In the rows, 128 means zero.
Known rows, with every way that one mark hangs from another:
j876{j468 j547}: [ 77 100  87 174 158 146 125 121 123 174 124 122 122 170 185 146 176 159
 133 133 138  89 100]
j547{j19 j876}: [105 137 158 100  83 155  87 117 116 121 141 150 116 115  95 111  87  92
 138 107  97 119 139]
j547{j953}: [ 81  88 106 147 172  82 127  71 110 123 132  76 128 111 141 180 176 123
 126 137 126 112  86]
j428{j302 j468{j876{j547{j19 j953}}} j801}: [184 137 106 124 153  77 143 126 165  64 108 180 120 181 133  92 166 138
 140 143 121 162 143]
j468{j876{j547{j19{j801{j428{j302}}} j953}}}: [184 175 133  79 186 146 145 163 122 106 146 128 132 127 131 143 149 142
 110 128 121 179 113]
j338{j44{j147} j547{j19 j876{j468} j953}}: [111 105 217 186  88 122 157 140 102 125  84  80 114  89 155 123 102 149
 161 191 175  15 156]
j876{j468 j547{j19{j801{j428}} j953}}: [137 134  82 121 163 176  99 136 105 163 158 124 136 120 164 161 148 148
 108 136 165 143  83]
j338{j547{j19{j801{j428{j302}}} j953}}: [132 167 136 116 148 121 126 140 127  90 172  86 157  95 150 161 101 119
 107 107 132 133 110]
j338{j44 j547{j19 j953}}: [ 88  86 177 194 116 111 143 135 116 100 143  59 147 112 198 191 145 118
 142 152 159  39  87]
j428{j801}: [ 78  63 113 146 130  67  93  69 140 117 122 114 162 140 116 152 164 133
 137 118 136 122 113]
j801{j428{j302 j468{j876{j547{j953}}}}}: [152 156 123 123 184 145 185 179 147 126 103 145 104 147 119 100 141 148
 136 134 100 172 119]
j428{j302}: [ 90 121 126 121 156  77 130 108 134 107 147  99 128 145 149 133 133 117
 138  95  93 127 144]
j547{j19}: [ 86 110 136 117 126 147  78 120 123 126 154 109 124 125 137 158 123 107
 140 106 102 114 100]
j801{j428{j302 j468{j876}}}: [132 139 144 117 145 138 171 185 156 150 102 142  99 145  91  82  98 141
 165 113  81 161 160]
j801{j428}: [ 72 103 139 125 150 162 116 144 122 163 129  96 138 107 103 148 122 130
 135 105 107 140  89]
j428{j302 j468{j876} j801}: [145 104 122 138 123  42 154 117 177 103  90 167 120 183 105  76 138 141
 173 126 111 146 193]
j428{j468{j876} j801}: [118  69 121 160 114  75 135 110 169 142  72 161 128 171  93 107 153 151
 169 140 128 122 154]
j547{j19 j876{j468} j953}: [132 128 111 121  97 129 115  93  99 137 128 138  78 112 117 104 118 108
 155 147 136 108 149]
j19{j547{j876{j468} j953} j801{j428{j302}}}: [174 167  97  99 109 120 167 127 116 145 123 131 152 114  97 117 110 110
  93  90 141 179 177]
j953{j547{j19}}: [107 134 128 123 116 156  97 133 128 125 168  74 106 114 156 142 132 125
 112 134 120 112  96]

Rows:
[124  87 114 165 136 104 138 125 169 131  78 178 144 187 115 114 174 161
 144 145 131 129 124] -> j428{j468{j876{j547}} j801}
[151 165 104 101 172 159 107 147 132 102 167 147 152 123 152 140 117 124
  86 113 125 177  85] -> j876{j547{j19{j801{j428{j302 j468}}} j953}}
[131 122  73 138 161 140  96 103 104 150 159 121 134 138 190 168 166 145
 109 140 167 117  94] -> j876{j468 j547{j19{j801} j953}}
[125 121  96 149 102 120 165  96 109 148  94 120 116 139 119 137 160 108
 115 122 135 114 141] -> j19{j547{j876{j468} j953}}
[110 123 252 155  60 179 130 198 134 144  96 124 172  77 108 110  20 145
 131 142 150  61 160] -> j338{j44{j147} j547{j19{j801{j428{j468}}} j876}}
[147 153 128 110 159 141 149 180 153 153 127 159 154 147 118 110 103 154
 117 103 112 175 149] -> j19{j801{j428{j302 j468{j876{j547}}}}}
[125 135 140 104 111 126 105  89 101  99 138 130 108  93 100 126 116  90
 129 133 114 127 119] -> j547{j19 j876 j953}
[106 112 197 180  78 116 151 135 114  96 132  98 140 102 159 148 112 106
 141 152 156  45 121] -> j338{j44 j547{j19 j876 j953}}
[156 140 126 112 176 131 125 127 114 122 138 122 138 136 146 174 177 140
 110 145 137 137  98] -> j468{j876{j547{j19{j801} j953}}}
[156 146 116  93  97 151 103 117  97 162 145 144 116  81  91 108  78 117
 133 131 156 151 157] -> j547{j19{j801{j428}} j876{j468} j953}
[ 97 131 128 123 143 142 139 163 152 140 125 136 120 132 110  95  86 128
 147  97  83 158 136] -> j801{j428{j302 j468}}
[155 103 108 145 141 111 125 119 153 103  91 175 127 168 120 121 179 146
 138 159 138 141 105] -> j428{j468{j876{j547{j19 j953}}} j801}
[142 136 131 123 179 147 138 135 116 113 122 120 109 146 146 162 193 137
 126 153 120 125  83] -> j468{j876{j547{j19 j953}}}
[168 170 130 102 170 172 161 193 143 112 119 156  98 141 119  96 125 135
 137 130  92 179 112] -> j801{j428{j302 j468{j876{j547{j19 j953}}}}}
[130 118  93 131 136 149 139 131 131 160 118 115 183 111 106 178 130 115
  76  93 134 170  92] -> j19{j547{j953} j801{j428{j468}}}
[150 120 113 143 148  72 157 131 178  93  92 184 135 199 129  85 162 154
 146 130 114 151 162] -> j428{j302 j468{j876{j547}} j801}
[147 131 105 111  92 109  99  82  96 149 147 143 113 101 119 118 100 112
 134 136 159 122 169] -> j547{j19{j801} j876{j468} j953}
[120 138 152  89  78 136  73 107 115 130 160 154 151 105  95 124  67  97
 116  96 121 132 158] -> j547{j19{j801} j876}
[125 161 147 107  77 162 110 131 124 120 155 110  98 102 120  99  99 112
 111 134 116 118 132] -> j953{j547{j19 j876}}
[142 124  89 136  99 101 147  83 108 161 112 125 156 125 118 152 142 112
  92 107 160 128 160] -> j19{j547{j876{j468} j953} j801}
[132 153 123 125  66 163 117 135 121 154 146 117  72 119 136  81 102 129
 134 148 135 102 159] -> j953{j547{j19 j876{j468}}}
[139 162 142  96  75 146  95 120 124 130 172 115 130  96 120 111  84 115
  91 125 136 130 149] -> j953{j547{j19{j801} j876}}
